Each row comes from the steps of one path. Every step used is in the known rows, and no mark comes twice. Write the path behind each row, first mark first.
Known rows
X -> G -> R -> Z -> L -> F -> U: [ 25 -31 -14   4  49  36  11  12 -14 -21 -32  44 -41 -49  35 -33 -12 -16
 -21  10  22  29   5   3  -7]
V -> U -> F -> X -> G -> R: [ 47 -26  36 -30  27  28 -26  -8 -22  21 -52   4   3 -22  20  25  12 -36
  24 -21  12  26 -16 -10 -10]
F -> U -> V -> K: [  3 -29   5  22  -3  -1 -21 -35 -15 -14 -43  16 -20 -29   7  18  -1  21
 -11 -40 -10  -6  -4  -4   4]
R -> Z -> L: [ 22  -5 -45   8  14  32  23  43  -6   8 -24 -15 -34 -54  36   8  -6 -17
 -35  -3  28 -11 -39   2  -4]
G -> X -> F -> L: [ 35   3   0   5  -4  12 -23  21 -32   6 -43  -3 -16 -12  41   8   1  -1
  15   2 -35   3   1  -5 -15]
V -> L -> G: [ 38 -18 -30  29  -1  30  -4  28 -11   4 -12  12 -25  -8  15 -14  49 -31
   9 -26 -32 -12 -23  -9 -33]
R -> G -> X: [ 14 -20  -1 -23  25  28  -7  37  14  16 -44 -14 -10 -36   9  22 -16 -42
  -7 -31  28  24 -29  31  12]
X -> F -> L: [ 24   3  -5  16 -11  12 -31   6 -42   0 -27  -7 -22  -7  42   6  18   5
  26  -2 -44 -10  17 -26 -25]
K -> Z -> L -> F -> U: [ 12 -25  -8  17  25   1  19  14  -1 -30  -6  76 -43 -30  -2 -26  -5  11
 -26  23  -6   6 -17 -13 -27]
X -> F -> L -> G: [ 39 -14 -37  28   8  30 -25  31 -32  -5 -38   3 -19   0  33  -5  54 -20
  28 -18 -63  -8  21 -32 -14]
K -> Z -> L -> V -> U: [ 29 -32 -12  34 -11   7  16  41  -5  -2   3  52  -9 -39 -14  17  20  12
  -8  27 -14 -10 -58   0 -57]
R -> Z: [  3 -20 -29   2  17  33  -5   4 -14  27 -26 -27 -26 -29  22  14   8 -26
 -10 -27  22 -11  -5  17   2]
G -> R: [ 23 -19   8  -8  23  12  -8   4  -6  20 -17  -8 -19 -29  20  32  -7 -36
   6  -2  16   4 -26  16   3]
L -> G -> R -> Z -> K: [ 22 -29 -23  14  44   8   0  29   1  11 -47 -41 -56 -35  48  23  20 -47
 -12 -18  35  -1 -34  20  18]
L -> V -> U -> F -> X -> G -> R: [ 55 -37  22 -14  27  33 -27   3 -28  24 -50   8  12 -19  22  22  19 -39
  24 -11   5  23 -18  -9 -21]
L -> G -> X: [ 35 -30 -13  -4  23  29  10  46  14  15 -46  10  -1 -10   1  15   9 -31
  -3 -19 -14  11 -23  22   8]
G -> X -> F -> L -> V -> K -> Z: [ 41 -20 -23  80 -13 -13 -18  44 -35  22 -36  23 -15 -28  13  42  20  -8
 -30  -1 -21   0 -62 -13 -23]
X -> F: [  9 -19  12  15 -23  33 -21  24 -19  24 -25  10 -10 -13  16  11  13   4
  21   0 -20   2  39 -22  -4]
X -> G: [ 22 -37  16  10   3  43 -19   6 -22  14 -24 -16   2 -15  21  33  13 -12
  28 -26   4  16  17 -25  -7]
L -> F -> U: [ -9 -37  11  -3  23  11   0 -18  -4 -27 -11  58 -33  -7  -6 -36  -4  11
  -1   4 -17   8  27   1 -25]
K -> Z -> L -> G -> X -> F -> U: [ 39 -22 -10  24  16  29   1  32  10 -13 -54  78 -31 -33   4 -10  20   2
 -15   9  -7  16   4  -9   0]
K -> Z -> L -> V -> U -> F -> X -> G -> R: [ 74 -28   6   6  30  23 -11  31 -26  23 -45  24   4 -39  23  31  20 -39
   3   5  15  21 -59 -22 -23]
U -> F -> L: [ 23  -2  -8 -21  11  -9 -18 -23 -37   9 -20 -24 -18  -5  19   4  21  -7
  21 -17 -40 -26 -23 -36 -24]
L -> G: [ 21 -34 -28  15  15  33  -3  26  -2   4 -23   4 -11  -1   2   7  43 -27
  14 -27 -33  -9   4 -15  -5]
F -> X -> G -> R -> Z: [ 40 -22 -16  -4  44  50 -23   6 -27  31 -58 -32 -18 -34  50  25   6 -57
  -4 -33  44  17  -9  19  10]
X -> F -> U -> V -> K -> Z -> L -> G -> R: [ 65 -20 -33  43  31  19  -4  40 -12   0 -53  44 -31 -60  34  19  26 -31
 -17  -1  -4  12 -39 -17  22]

Write each row's path
[ 18 -31  -7  50   6 -23  -7   2 -23   2 -16  50 -26 -34  -7  30   7  10
 -25 -13 -13  -3 -47 -19  -4] | L -> F -> U -> V -> K -> Z
[  2 -28  27 -39  -6   2  -1 -20  -8  26 -14  17  -3 -19 -28   2  21   6
  22 -16 -23 -12 -15 -23 -25] | V -> U -> F
[ 32 -31 -22  16  10  26  15  36  -9   6 -17  26 -16 -55  13   4   8 -12
 -11  21   8  -1 -45  27 -40] | G -> R -> Z -> L -> V -> U
[ 50 -24  23 -24  33  30 -28  -2 -25  28 -53 -14   3 -16  31  28   9 -47
  20 -23  17  22 -14 -18   3] | U -> F -> X -> G -> R
[ 56 -23 -13  -1  21  27   4  20   7  -2 -45  39 -13 -22  11 -11  12 -18
   1 -17 -16   6 -32  27  -5] | F -> U -> V -> L -> G -> X
[ 28 -22 -32  80  -7 -23 -17  21 -36  11 -14  11 -22 -21   7  45  29  -8
 -29 -11 -21 -16 -71 -21 -36] | F -> L -> V -> K -> Z
[ 45 -17 -15  16  -4  46   6  80  -1  20 -56  26  -5 -30  24   2  11 -12
  -3   7 -21  18   6  -7  12] | Z -> L -> G -> X -> F
[ 44 -24 -19  24  35  15 -13  15 -11   2 -57  -5 -63 -48  63  -4  26 -28
  -1 -11  26   1 -17  15  13] | X -> F -> U -> V -> L -> G -> R -> Z -> K
[ 39 -28 -18   5  36  27  -6  24  -4  15 -29  -1 -18 -23  19  20  24 -53
  12 -12  -5   5 -20   7   9] | L -> G -> R
[ 18 -17   7  -2  -2  43 -21  52  -5  29 -53   3  -7 -36  22  12  -3 -26
   8 -15   7  30  19   5  17] | R -> G -> X -> F
[ 31 -29  16 -11  12  26 -18 -15  -5  -1 -49  44  -4 -27  11   8  -7  24
  25  -3 -15   2  29   2  19] | G -> X -> F -> U -> V
[ 49 -18 -14 -13  38  10 -12   4 -20   8 -34   6 -20 -25  20   5  38 -45
  23 -12 -31  -1 -35  -6 -11] | V -> U -> F -> L -> G -> R
[ 44 -37 -10 -12  21  33   6  19 -26  36 -34   6   0 -54  12   2  25 -24
   5   2   5   4 -36 -18 -20] | X -> G -> R -> Z -> L -> V -> U -> F
[ 52 -18 -32   9  36  29  12  49   1   5 -30   4 -23 -41  32  15  16 -50
  -7   2   3   5 -42   1   9] | Z -> L -> G -> R
[ 39 -30  17   1  27  35 -19   8 -19  23 -29 -18  -7 -34  36  41   0 -42
  22 -11  24  25  -9  -1   8] | X -> G -> R
[ 65 -30 -48  18  35  47   1  50 -33  26 -51 -12   3 -39  46   4  18 -42
 -18   5  16   0 -41 -14 -19] | U -> F -> X -> G -> R -> Z -> L -> V
[ 36 -10   4   6  -6  10 -14 -32 -16 -11  -6  34 -29 -27  20 -14   8  12
  16 -12 -10 -18 -22   3 -33] | F -> U -> V -> L
[ 31 -34  20  -1  15  39 -23  20 -34   3 -40   7   8  10  26   4   5 -15
  17 -23 -13  27  20 -27 -23] | L -> F -> X -> G
[ 59 -33   6   9   8  29 -15  26 -31  14 -46  26  15 -15   7  21  35 -10
   7 -12  -7  10 -34 -50 -39] | K -> Z -> L -> V -> U -> F -> X -> G
[ 53 -12 -25  16  30  26 -23  27 -27   9 -40  -1 -24 -22  46  10  33 -48
  22  -5 -29   6  -6  -7   2] | X -> F -> L -> G -> R
[ 57 -24 -32  26  28  12  20  50  13  -8 -62  46 -17 -45   7  19   5 -13
 -39 -14  -5  10 -64   8  16] | F -> U -> V -> K -> Z -> L -> G -> X
[ 28 -24  -7  45   5  -2 -26  17 -13  12 -52  39 -24 -53   4  42  10  -8
 -23 -31  10  15 -41 -10  19] | R -> G -> X -> F -> U -> V -> K -> Z
[ 41 -35  -1  -3  20  36 -17  -2  -5  -5 -56  50  -3 -24  11   0  14  12
  27 -11 -28   3  33  -4  23] | L -> G -> X -> F -> U -> V
[ 59 -25 -18  17  22  25  -1  25  -2  -6 -51  66 -12 -43  13  11  13  12
   5   6 -18   1  -9 -17  21] | K -> Z -> L -> G -> X -> F -> U -> V
[ 48 -24  21  -9  31  35 -29   5 -21  14 -49 -12  -2 -15  37  35   1 -44
  16 -20  22  26 -10  -1  -2] | F -> X -> G -> R
[ 22 -33   0 -15  -4   9  13  14 -13  20 -12  25   3 -30 -17  -6  24   7
   7   9 -25 -16 -35 -28 -40] | Z -> L -> V -> U -> F
[ 35 -23 -30  11  36  37  25  68 -29  15 -18   4 -25 -56  51 -12 -21 -34
 -25  18  16  26 -27  -2   0] | X -> G -> R -> Z -> L -> F
[ 12 -41  11 -19  -4   8  -1  -6 -16  28 -12  21   8 -15 -26  -2  31   4
  22  -1 -32 -16 -17 -22 -38] | L -> V -> U -> F
[ 53 -22 -48  59  11  22   3  51 -10 -13 -46  53 -27 -44  16   8  44  -5
 -21 -10 -29  -3 -26 -41   7] | X -> F -> U -> V -> K -> Z -> L -> G
[ 20 -13  14 -39   9   7 -21 -16 -15  17 -47   0   4  19  -5   2  18 -13
   6 -32 -18 -15 -11 -30 -21] | U -> F -> X
[ 36  -2 -42   4  30  30  22  44  -6  15 -30 -18 -37 -66  48  14 -13 -37
 -37   5  42  -2 -53  14   7] | G -> R -> Z -> L
